Each row comes from the steps of one walk. Every step used is in the known rows, and no mark comes twice. Write the walk behind each row, first mark first.
Known rows:
H/E/W/F: [ 0.03  0.26 -0.30  0.05 -0.65  0.15  0.36 -0.13  0.33  0.31  0.08 -0.22
 -0.49 -0.11  0.09  0.20 -0.32  0.00 -0.09 -0.25]
E/W/F/H/S: [ 0.17  0.05 -0.05 -0.07 -0.36  0.31  0.12  0.04  0.08  0.02  0.41  0.03
 -0.07 -0.11 -0.07  0.20 -0.12  0.17 -0.16 -0.42]
W/A: [ 0.05 -0.59 -0.08 -0.20 -0.03 -0.09  0.07 -0.05 -0.17  0.12 -0.23  0.07
 -0.16  0.04  0.04  0.12  0.38  0.16  0.05  0.32]
S/H/E/W: [-0.20  0.10 -0.17  0.32 -0.13  0.24  0.33 -0.21  0.23  0.34 -0.09 -0.34
 -0.11 -0.01  0.18  0.20 -0.57 -0.11  0.17 -0.08]
A/W/S/H/F: [ 0.03  0.78 -0.10  0.19  0.04  0.16 -0.26 -0.02  0.21  0.26  0.25  0.16
  0.00 -0.16  0.52  0.03 -0.18 -0.12 -0.24 -0.24]
E/W: [ 0.04  0.12 -0.16  0.01 -0.44 -0.25  0.28  0.15  0.14  0.33 -0.20  0.22
 -0.18  0.06  0.28  0.10  0.02  0.09  0.17  0.32]
H/F/W: [ 0.39  0.28 -0.03 -0.24 -0.19 -0.22  0.29 -0.01  0.02  0.21  0.40 -0.25
 -0.06  0.06  0.30  0.11  0.13 -0.03 -0.44 -0.26]
W/E/H: [ 0.08 -0.45 -0.02  0.20  0.03 -0.14  0.11  0.09 -0.07  0.27 -0.20 -0.27
  0.17  0.11  0.20 -0.17 -0.09  0.18 -0.25  0.34]
A/W/F/H: [ 0.04  0.23 -0.09 -0.15 -0.33  0.07 -0.20  0.03  0.02 -0.04  0.19  0.24
 -0.29 -0.24  0.21  0.10  0.07  0.23 -0.32 -0.16]
W/S/H: [ 0.00  0.33 -0.02  0.25  0.27 -0.02 -0.17  0.02  0.00  0.21  0.11  0.06
 -0.01  0.00  0.22 -0.12 -0.18 -0.12 -0.15  0.10]
A/W: [-0.08  0.06 -0.07  0.05 -0.37 -0.11  0.00  0.06  0.10  0.17 -0.24  0.22
 -0.12  0.00  0.35  0.15  0.22  0.11  0.01  0.20]
F/W: [ 0.24  0.11 -0.02 -0.13 -0.11 -0.44  0.28  0.00 -0.12  0.20  0.06 -0.15
 -0.14  0.14  0.13  0.05  0.16 -0.01 -0.22  0.09]
F/W/E/H: [ 0.27 -0.08 -0.03  0.02  0.22 -0.48  0.25  0.01 -0.23  0.32 -0.04 -0.44
  0.08  0.16  0.10 -0.18 -0.15  0.07 -0.35  0.26]
E/H/A: [ 0.01 -0.51  0.01 -0.11  0.36 -0.28  0.03  0.01 -0.23  0.19 -0.25  0.02
  0.06 -0.01  0.24  0.13  0.08  0.20  0.33  0.31]
E/H/F: [ 0.12 -0.09  0.00  0.08  0.04  0.24  0.14  0.04  0.07  0.20  0.30 -0.36
  0.19 -0.02  0.46  0.17 -0.15  0.09 -0.32 -0.19]
S/H: [-0.04 -0.14  0.10  0.20  0.11  0.16 -0.02 -0.05 -0.05  0.22  0.15 -0.19
  0.11  0.10  0.25 -0.01 -0.07  0.01 -0.25  0.05]
A/W/E/H/S: [-0.03 -0.34  0.03  0.29 -0.02  0.18  0.06 -0.02  0.03  0.19 -0.22 -0.28
  0.36  0.11  0.12  0.08 -0.06  0.12 -0.07 -0.03]
E/W/A: [ 0.05 -0.25 -0.22 -0.19 -0.20 -0.24  0.25  0.00 -0.07  0.30 -0.38  0.24
 -0.28  0.01  0.08  0.15  0.20  0.16  0.34  0.49]
A/W/E/H: [-0.06 -0.15 -0.09  0.21 -0.06 -0.17 -0.01  0.07 -0.02  0.28 -0.35 -0.09
  0.10  0.02  0.32 -0.07 -0.06  0.19 -0.10  0.37]
H/F/W/S: [ 0.42  0.73 -0.16 -0.19 -0.05 -0.45  0.15  0.04  0.05  0.21  0.33 -0.02
 -0.20 -0.05  0.26 -0.01  0.02 -0.14 -0.34 -0.20]

Write each row's walk:
[-0.12  0.09 -0.22 -0.06 -0.38  0.29 -0.08 -0.20  0.17 -0.10  0.12 -0.12
 -0.40 -0.32  0.07  0.26 -0.24  0.13 -0.15 -0.43]
A/W/F/H/E
[-0.19 -0.23 -0.01  0.32  0.05  0.38  0.16 -0.29  0.10  0.17  0.05 -0.55
  0.02  0.02  0.13  0.15 -0.39 -0.11 -0.09 -0.24]
S/H/E
[ 0.23  0.38 -0.01 -0.21  0.66 -0.62 -0.06 -0.13 -0.31  0.28  0.07  0.14
 -0.15 -0.02  0.07 -0.09 -0.05 -0.13  0.17  0.16]
F/W/S/H/A
[ 0.19  0.37 -0.17 -0.03 -0.59 -0.06  0.24  0.14  0.19  0.36  0.16  0.15
 -0.38 -0.04  0.24  0.06 -0.01  0.10 -0.25  0.05]
E/W/F
[ 0.32  0.35  0.10 -0.07  0.19  0.02  0.19 -0.12 -0.05  0.29  0.58 -0.48
  0.12  0.07  0.30  0.05 -0.15 -0.13 -0.58 -0.38]
S/H/F/W
[ 0.01 -0.16 -0.12  0.05 -0.47 -0.30  0.00  0.06  0.09  0.24 -0.44  0.15
 -0.05  0.04  0.26 -0.11  0.26  0.18 -0.13  0.35]
A/W/E
[-0.01 -0.39  0.10 -0.07  0.32 -0.11 -0.07 -0.09 -0.20  0.23 -0.06  0.04
  0.07  0.03  0.21  0.02  0.09  0.08  0.19  0.19]
S/H/A
[ 0.15  0.23 -0.17 -0.17 -0.39 -0.03  0.06  0.14  0.07  0.13  0.26  0.21
 -0.36 -0.20  0.14  0.04 -0.14  0.23 -0.20 -0.02]
E/W/F/H
[-0.04  0.54 -0.21  0.11 -0.19 -0.33 -0.14  0.10  0.13  0.17 -0.31  0.46
 -0.27 -0.10  0.32  0.05  0.12  0.00  0.12  0.24]
A/W/S
[-0.08 -0.34 -0.08 -0.35  0.02 -0.37 -0.23  0.01 -0.20 -0.06 -0.41  0.54
 -0.14 -0.22  0.22  0.18  0.26  0.31  0.51  0.25]
F/H/A/W
[ 0.11 -0.01  0.08  0.11  0.01  0.37  0.00 -0.03  0.11  0.24  0.48 -0.31
  0.19  0.02  0.42  0.06 -0.09 -0.01 -0.47 -0.32]
S/H/F
[-0.14 -0.42 -0.15  0.01 -0.16  0.14  0.08 -0.16  0.04 -0.16 -0.10 -0.28
 -0.14 -0.14  0.01  0.21 -0.23  0.12  0.10 -0.20]
F/H/E
[-0.09 -0.37 -0.36 -0.10 -0.28 -0.04  0.41 -0.25  0.08  0.25 -0.50 -0.10
 -0.38 -0.07 -0.06  0.29 -0.11  0.06  0.48  0.21]
H/E/W/A
[ 0.09  0.59 -0.29  0.08 -0.29 -0.46  0.15  0.19  0.17  0.32 -0.28  0.44
 -0.32 -0.05  0.26 -0.01 -0.07 -0.01  0.26  0.38]
E/W/S
[ 0.41 -0.13 -0.10 -0.46  0.02 -0.23  0.23 -0.14 -0.19  0.19  0.20 -0.23
 -0.16  0.01  0.07  0.15  0.30  0.03 -0.28 -0.09]
H/F/W/A
[-0.14 -0.16  0.05 -0.05  0.20 -0.17 -0.17 -0.11 -0.13  0.25 -0.23  0.24
  0.03 -0.05  0.31  0.13  0.14  0.08  0.31  0.21]
S/H/A/W
[-0.14  0.60 -0.08  0.29  0.16 -0.05 -0.25  0.00  0.07  0.25 -0.06  0.28
 -0.09 -0.09  0.35 -0.02 -0.17 -0.11  0.01  0.14]
A/W/S/H
[-0.10  0.05 -0.29  0.13 -0.52 -0.06  0.44 -0.12  0.28  0.28 -0.28 -0.16
 -0.30 -0.02  0.16  0.25 -0.30 -0.01  0.31  0.04]
H/E/W
[ 0.15  0.47 -0.03  0.15  0.14  0.15 -0.17  0.01  0.14  0.23  0.43 -0.05
  0.08 -0.09  0.39 -0.04 -0.21 -0.12 -0.36 -0.28]
W/S/H/F
[ 0.04 -0.59 -0.02 -0.38  0.13 -0.37 -0.13  0.05 -0.28 -0.08 -0.18  0.31
 -0.07 -0.14  0.09  0.08  0.25  0.31  0.35  0.22]
F/H/A
[ 0.07  0.32 -0.10 -0.03 -0.49  0.06 -0.02  0.04  0.15  0.20  0.15  0.17
 -0.35 -0.09  0.29  0.11  0.18  0.11 -0.37 -0.08]
A/W/F
[ 0.03  0.02 -0.05 -0.16  0.14 -0.12 -0.11 -0.03 -0.10  0.23  0.00  0.15
 -0.22 -0.18  0.28  0.19  0.05  0.21  0.08  0.05]
E/H/A/W/F
[ 0.33 -0.11 -0.06 -0.31  0.43 -0.11  0.25 -0.15 -0.28  0.23  0.25 -0.43
  0.01 -0.01  0.13  0.20 -0.03  0.04 -0.26 -0.07]
E/H/F/W/A
[ 0.25 -0.26 -0.07 -0.35  0.15 -0.41  0.25 -0.13 -0.33  0.17 -0.11 -0.06
 -0.24  0.09 -0.07  0.10  0.33  0.05 -0.04  0.25]
F/W/A
[ 0.19  0.69 -0.02  0.09  0.43 -0.36 -0.02 -0.07 -0.14  0.27  0.24 -0.09
 -0.09  0.04  0.12 -0.12 -0.21 -0.22 -0.25  0.03]
F/W/S/H
[ 0.10 -0.62  0.09  0.29  0.07  0.19  0.16  0.02 -0.05  0.17 -0.01 -0.48
  0.44  0.19  0.00 -0.01 -0.05  0.13 -0.18 -0.07]
W/E/H/S
[-0.15  0.22 -0.15  0.37  0.18  0.18 -0.01 -0.24  0.15  0.15  0.00 -0.30
 -0.11 -0.09  0.10  0.05 -0.48 -0.21  0.02 -0.19]
W/S/H/E
